Each row comes from the steps of one walk. Every step used is in the known rows, and no mark comes twice. Write the walk behind each row, first mark first.
(in the rows, 128 means zero)
Known rows:
a -> h -> x: [144 156 124  84 102 128 137 160 135 137 149 190 128 136 132 111 150 115
  97 143 103 121 113 169  59 132  83 127  96 158 141 124 155 141  88  65
 131 137  99  94  35  78 140 118]
p -> x: [133 144 151 141 118 104 110 171 107 131 130 172 126  91  93 169 154 171
 172 137 124  97 142 162 111 161 115 161  98 138 165  88 128 146  92 105
  95 151 193 104  76  80 132 121]
x -> u: [102 163 127 190 138 119 143 149 135 117 117 140 154  87 127 144 114 168
 124 137  98 116 139 140 165 106 130 156  97 119 134 121 153 120 100 117
 137 104 129 122  91 131 144  95]
x -> u -> l -> h -> k: [145  85 122 138 126 122 151  88 153  98 116 103 173 196 112 129  71 101
 160 145 122 128 107 168 154  67 164 108 117 146 108 112 134 100 153 160
 107 146 102 122 135 126 101 108]
s -> h: [147 148  94 133 125 125 161 145  92 118 134 180 120 119 133 105 140 122
 110 179 138 148 146 152 153 117  92 175 141 151 149  97 180 106 113  81
 107 110 145 106  87 129 152 102]
a -> h: [148 146 122 122 139 128 127 162 140 131 133 187 144 119 135 134 134 120
 110 148 110 140 115 166 112 138 116 168 101 149 155 126 156 131 108 104
 117 115 131  93  73 135 145 111]
a -> h -> x -> g: [113 189 116  76  96 125 128 165 138 149 119 169 128 105 104 100 165 105
  71 133  99 100 166 169  55 107  86 150  78 136 144 122 180 117 127  60
 109 154  96 109  59 115 123 114]
u -> x -> g: [106 173 137 128 116 113 139 161 113 161 115 132 121  48 102 117 191 124
  96 192 109 106 202 140 107 147 113 192 117 107 161 102 170 110 161 110
 110 124 120 178 105 114 144  91]
n -> h -> k: [159 134  82 124 104 134 119 150  58  80 123 156 121 175 144 114 109 118
  87  95 140 101 129 196 138 142 119 122 142 145 173 113 210  96 164 136
 125 148 156  94  65  61  89 100]
q -> h -> a: [141 182 105 125 116 133 110 174  92 104 160 128 123 134 157 132 110 131
 134  76 129 153 150 167 103 153 118 124 130 146 155 149 151  92 100 143
 129 205 139 110 119  89 146 114]
a -> h -> s: [137 134 154 109 132 154 129 199 128 146 164 192 127 147 125 151 121 128
  94 109  97 131 105 171  99  83 117 159 105 150 137 115 162 126 100  76
 112 161 125  75  70 148 125 109]
a -> h -> q -> u -> x: [160  77 154  96  97 119 114 161 116 155 146 142 116 104 122 117 157  84
  84 184  93 130 123 208 114 151  88 144 133  97 138 181 168 125 110 116
 148 108  84 127  77 156 154  99]
h -> x -> u: [103 179 129 150 101 129 153 155 130 125 133 139 137 105 125 135 119 177
 113 130  98 101 135 148 115 103 101 125  96 131 121 125 147 135  83  75
 145 122 100 121  54  71 144  99]
s -> h -> q -> u -> x: [155  71 131 110  77 121 157 150  62 121 139 137  90 102 130  91 157  80
  87 207 123 131 152 185 164 138  58 162 171  95 115 160 182  92 109  96
 143  96  97 135  87 140 160  92]
h -> q: [155 155 143 118 136  99 104 166  70  95 158 185 102 168 138 139 166 152
 123  78 134 142 100 171 157 140 124 132 130 124 163 105 189 110 115 100
 128 171 106  71 104 104 123  98]
x -> h -> q -> u -> l: [157  64 141  79 146  88 119 139 107 113 108 140  62 136 138 108 100 126
 129 110 103 158 104 163 145 111 111 100 133  53 151 139 142  93 129 124
 113 130 101  90 149 160 111  93]
p -> x -> h -> q -> u -> l: [142  48 174  90 124  73  98 144 118 125 100 141  72 120 111 124 109 136
 160 121 100 106 116 164 108 132 100 105 129  55 143 137 117 115 106 105
  94 148 137  90 139 147 110 118]
s -> h -> k: [156 115  70 125 125 129 131 115  70 100 152 191 139 155 132  97 112 108
  91 167 157 122 149 166 175  97  97 165 158 137 124 121 192  96 152 108
 101 117 139  81  56 106  98 117]
x -> u -> l -> h -> v: [111  84 137 150 135 156 178 116 160 135 120 102 150 198 123 140 103  85
 192 126 143 131 103 147 131  69 142 120 121 164 125  75 112  91 143 139
 101 126  93 124 153 126 138  81]
p -> x -> h -> s: [ 75 110 170 116 132 119 106 214 127 138 138 176 111 107 116 180 107 196
 132  86 115  87 140 120  70  86  95 128 104  96 140  76 111 144  93  65
  91 162 198  69  80 130 109  97]
l -> h: [134 140 123 123 123 125 160 138 133 135 116 155 143 131 117 148 153 132
 153 108 124 159 125 180 123 123 128 127  94 182 149  69 148 122 102 125
 117 171 158 111 126 113 142  73]
p -> x -> u: [ 92 151 158 197 131 107 123 164 144 124 117 136 160  70  93 181 116 194
 162 149  99  81 147 138 132 130 120 168  85 107 133 109 111 140  78 105
 121 119 166 124  71 118 152 115]
q -> h -> x: [121 175 124  78  96 110 135 165  80 117 181 133 116 116 115 117 152 120
  98  86 137 155 139 165  77 147  91 112 109 134 168 119 157 129  84 104
 132 202 129 105  48  40 151  94]
n -> u -> x -> h -> s: [114 111 151  71 118 136 168 216  96 136 154 121  96  99 167 105 118 171
 101 151 117 119 119 134 104 100  58  97 139  87 165 126 110 123 130  94
 114 103 141 166  75 134 114  63]
x -> h -> q: [113 129 137 109 166  95 106 166  97 102 141 191  97 152 162 123 139 165
 107  61 125 147 109 145 113 112  96 101 129  90 169  91 162 113 121  98
 123 145 131  59 115 149 101  79]
q -> h: [130 160 132 119 128 110 129 172  86 112 159 130 139 100 108 130 143 126
 117  91 139 166 135 166 117 154 123 142 111 129 186 133 158 125  99 140
 130 181 160 108  92  92 151  91]
u -> l: [181 130 150 116 138 114 145 142 104 124 128 156 107 134 134 116 136 121
 157 158 130 159 106 143 146 150 146 146 138 130 177 116 147 109 124 126
 115 132 118 130 137  85 136 112]
l -> u -> x -> h: [110  86 135  96 132 139 107 173 161 106 117 101 155  64 125 131 123 167
 103 190  94 144 150 132 111 128  94 109 110 111 159 117 107 150 138  87
 131  76 144 118 109 119 121  57]
x -> h -> q -> u: [122  94 132 110 136 104 117 165 107 111 100 160  78 100 131 113 117 157
 109  75  94 148 137 188 148 107  95 105 121  67 146 137 168 101 106 114
 129 136 130  73 108 169 113  74]
a -> h -> q -> u -> l: [200  68 158  72 118 114 117 137 128 117 116 157  93 168 133 110 108  73
 117 150  94 163  82 215 147 127 126 137 128 102 131 178 175  99 109 119
 123 138  65  93 127 165 136 122]
q -> u -> l -> h -> s: [168  58 157  71  80 157 191 151 139 155 106 100  99 141 111 140 100  87
 163 125 100 170 106 200 140  72 141 117 112 148 119 115 120 114 106 124
 111 194 109 118 152 137 144  88]
q -> u -> l -> h -> x -> g: [146 131 131  55  45 122 176 125 148 163  64  90  96 111  87 100 143  67
 144 147  96 140 172 201  98  91 108 116  83 135 120 117 148  99 134 102
 115 194  87 162 136  98 130  96]
h -> a: [160 170 100 146 127 137 105 173 112 126 122 171 112 134 181 142 129 158
 150 113 121 130 141 163 124 139 120 126 144 159 145 128 153  94 113 118
 113 163 129  96 120  91 129 113]
n -> u -> l: [211 147 139  73 119  97 171 160  91  99 118 133 102 117 158  90 120 136
 162 163 137 163  79 163 177 142 118 130 142 130 185 133 143  95 117 137
 117 121 123 184 127  86 129 102]
n -> u -> x -> g: [138 177 125  99  89 113 172 188  96 145 109 114 120  40 126  84 174 137
  99 195 125 113 166 165 140 149  81 173 109 105 172 132 160  90 156 117
 104  99 124 225  92 102 128  80]

Write each row's walk:
[106  95 153 106 156 101 114 165  98 107 145 157  98 133 148 116 156 149
 104 132 127 120 119 138  88 140  73 102 145  73 157 110 145 117 136 106
 132 113 112 103 115 136 118  64]  u -> x -> h -> q
[ 91 123 143 114 153 135 136 193 123 138 140 175 102 126 147 139 111 177
 109  74 111 128 131 121 107  75 103 115 121 104 150  88 140 118 115  69
 107 154 154  77 108 142  97  74]  x -> h -> s
[ 80 115  98 135 166 152 130 148 126 135 132 169  96 132 139 131 141 138
 147  84 154 123 141 140  97  93  89 124 131 116 188  67 129  99 135 101
  96 111 151  76 105 110  97  64]  x -> h -> v
[122 145 160 125 104 122 167 131 140 115 131 114 124 133 142 116 107 134
 128 155  96  97 113 131 123 110 120 119 118 115 121 131 135 121 104  86
 134 121  59 129  96  73 151 128]  h -> x -> u -> l
[197 125 139  22  67 100 202 154 115 104 120 112 114 171 149  84 120 106
 165 145 137 159  66 187 111 105  97  54 119 179 157  99 111 120 103 113
 118 167  96 188 112  55 144  94]  n -> u -> l -> h -> x
[160 132 143 106 155 116  90 172 110 106 163 212 120 178 145 129 145 117
  85 101 113 150  85 181 118 127 108 140 109 138 144 121 192 107 111  97
 124 153  98  61  81 150 120 106]  a -> h -> q
[168 121 150  64  91 116 176 129 124 124 130 132 123 180 121 111 142  89
 163 136 127 146  95 163  73 114 123  86 110 179 140  72 127 127 103 100
 120 187  86 125 129  53 144  91]  u -> l -> h -> x
[107  78 128 116 110 121 144 148 130 164  94 109  99  15 130 112 137 140
 114 198  96 117 180 165 102 139  79 132 124  62 157 147 123 126 119 118
 131  71 152 161 106 135 144  63]  q -> u -> x -> h
[166 102 110 110  97 121 145 140  72 108 117 168  84 125 137 101 129 110
  94 142 117 147 138 193 197 104  83 152 152 104 126 153 208  89 106  92
 130 125 102  88  85 156 149 102]  s -> h -> q -> u
[114  93 115 103 121 152  91 183 163 105 110 107 135 102 167 136  98 160
 125 164  87 115 164 136 107 123  94  78 140 116 141 135  97 126 141  88
 131  95 124 108 136 115 114  80]  l -> u -> x -> h -> a
[ 84  70 160  81 114 166 129 209 143 118 154 104 137  99 129 151 102 172
  81 154  85 131 144 134 114  80 111 100 122  97 137 104 102 156 131  63
 120 115 128 108  98 126 110  57]  l -> u -> x -> h -> s
[132 156 143  58  83 116 169 128 136 145 102 120 112 159  94 104 166  93
 140 123 124 127 143 150  71  95 120 117  89 148 125  68 147 101 154  94
  97 207  86 139 143  91 131 100]  u -> l -> h -> x -> g
[138 137 156 165 144 113 146 133 146 114 122 123 134 126 139 134  92 140
 153 170  92 131 125 127 159 118 149 155 120 109 132 134 141 113 119 132
 126  94  97 141 132 134 156 111]  x -> u -> l
[149 105 169 129 139 108 157 132 140  89 120 116 141 212 135 136 103 110
 151 102 110 149  70 152 148  77 141  92 111 136 106  96 142  97 116 134
 131 153  65 108 170 166 152  95]  x -> u -> l -> h -> q
[154  95 150 118  83 111 132 169  73 131 144 131  87  93 126 124 177 118
 109 161 103 136 135 200 150 162  97 138 143  89 149 166 161 115 110 124
 147 128  95 127  95 117 162  86]  h -> q -> u -> x
[139 108 148 102 100 141 115 178 142 104 141 104 166  77 104 144 154 155
 115 202  98 146 144 165 153 162 123 139 108 146 165 123 131 153 120  97
 135  97 116 136  96  84 146  74]  l -> u -> x
[166  96 136  53  47 125 176 120 130 143  95 110 107 128 111 104 122  86
 172 156 105 154 122 215 102 113 116  85 113 152 134 126 124 124  95 114
 132 175  82 139 128  70 157  91]  q -> u -> l -> h -> x
[148  88 169  84 116 146 186 153 126 135 133 135 120 200 132 152 118 101
 162 108 122 156  88 159 114  77 151 107 133 169 129  71 123 117 124 112
 109 218 106 105 162 124 138  92]  u -> l -> h -> s
[108 158 134 141 102 144 141 160 161 127 140 147 159 112 138 124 103 130
  86 159  74 101 126 156  80  88  93 129  90 144 106 150 156 143  79  74
 140 104  87 109  41 119 154 125]  a -> h -> x -> u
[137 115 145 146 134 118 174 118 165 120  94  95 165 154 124 137  92 117
 172 152 102 140 104 146 138  85 154 127 106 158 117  91 126 115 110 135
 119 126 101 149 162 134 162  93]  x -> u -> l -> h
[154 119 105 108 141 133  86 126 118 113 157 200 152 162 127 125 112 100
 100 141 129 119 110 190 121 115 119 142 109 147 144 146 177 120 147 129
  99 128 136  74  51 120  90 115]  a -> h -> k
[140 125 125 122  94 128 196 124 122 102 139 123 126 145 144  84  91 106
 106 208 108 104 132 118 147  88  86 142 150 124  98 130 150 107 113  53
 129  91  55 142  86 111 169 130]  s -> h -> x -> u -> l
[183  90 164  82 133  99 142 133 106 101 133 163 116 231 133 131 142  93
 163  92 139 173  69 172 132 116 139  91 130 158 138  75 154  97 125 127
 117 194  85  86 170 129 136  87]  u -> l -> h -> q
[120 106 140 100  94 125 115 167 126 157 116 132 117  75  96 106 162  63
  73 181  76 116 168 196 106 126  87 175  97  76 127 180 193  92 153 108
 133 120  70 133  89 175 138 102]  a -> h -> q -> u -> x -> g
[200  83 134  80  80 123 139 160  69  87  93 103  62 179 135  96 109  91
 109 101 105 139 104 219 170 157 122 112 154 107 165 151 215  82 139 135
 156 159  89 118 131 100 149 110]  n -> h -> q -> u -> l
[154 137 119 118 129 102 134 149  61  85 159 197 108 178 141 104 160 126
  90 128 141 153 111 153 168 111  84 147 156 128 126  99 204  88 114  83
 122 135 108  64  94 148 141 113]  s -> h -> q
[116  97  96 128 102 137 120 167 132 155  86 117  97  59 177 114 105 146
 133 176  85 103 195 169  94 142  65 104 157  81 132 174 121  98 127 116
 127 102 135 142 136 116 138  89]  q -> u -> x -> h -> a
[113  72 157  67 140 119  94 184 130  81 150 125 134 128 130 134 133 165
  90 128  97 136 118 147 119 124 100  81 126  88 153 125 124 139 132  86
 143 110 114  84 115 142 106  63]  l -> u -> x -> h -> q
[130 119 127  94 134 103 154 186 108 126 125 132 115  57 163  88 123 164
 116 182 139 128 132 143 105 139  46 109 128  86 190 125 115 116 128 122
 121  58 153 197  92 117 126  66]  n -> u -> x -> h
[115 148 154 112  98 116 162 139 118 105 163  81 133 135 122 112  86 107
 114 128 109 127 115 129 100 112 120 107 114 103 132 157 139 126  94 115
 139 159  64 143  93  66 163 112]  q -> h -> x -> u -> l
[134 165 101  85  68 135 164 190  74 103 122 141  96 157 145 104 147 135
  88 104 119  97 142 181  86 149  85 106 133 158 177  96 191 128 117  73
 149 156 132 114  58  34 141  85]  n -> h -> x
[ 77  99 161 110 135 142 151 203 112 156 158 143  97 105 152 139 140 148
 100 141 110 111 144 118  67  94  84 114 149  96 143 105 115 130 134  82
 119 130 135 114  99 138 125  66]  u -> x -> h -> s
[113 122  92 118 163 111  92 125 110 108 128 177 119 129 133 124 104 158
 107 105 136 115 146 155 117  97 115 111 124  93 157 118 154 118 151 129
  99 134 163  71  87 112  60  88]  x -> h -> k
[184  65 139  99  86 125 169 111 143 138  71 105 122 117 105 124 117  86
 176 163 106 178 115 203 144 114 142 119 105 138 146 119 130 107 107 149
 127 165 129 148 172 119 152  92]  q -> u -> l -> h
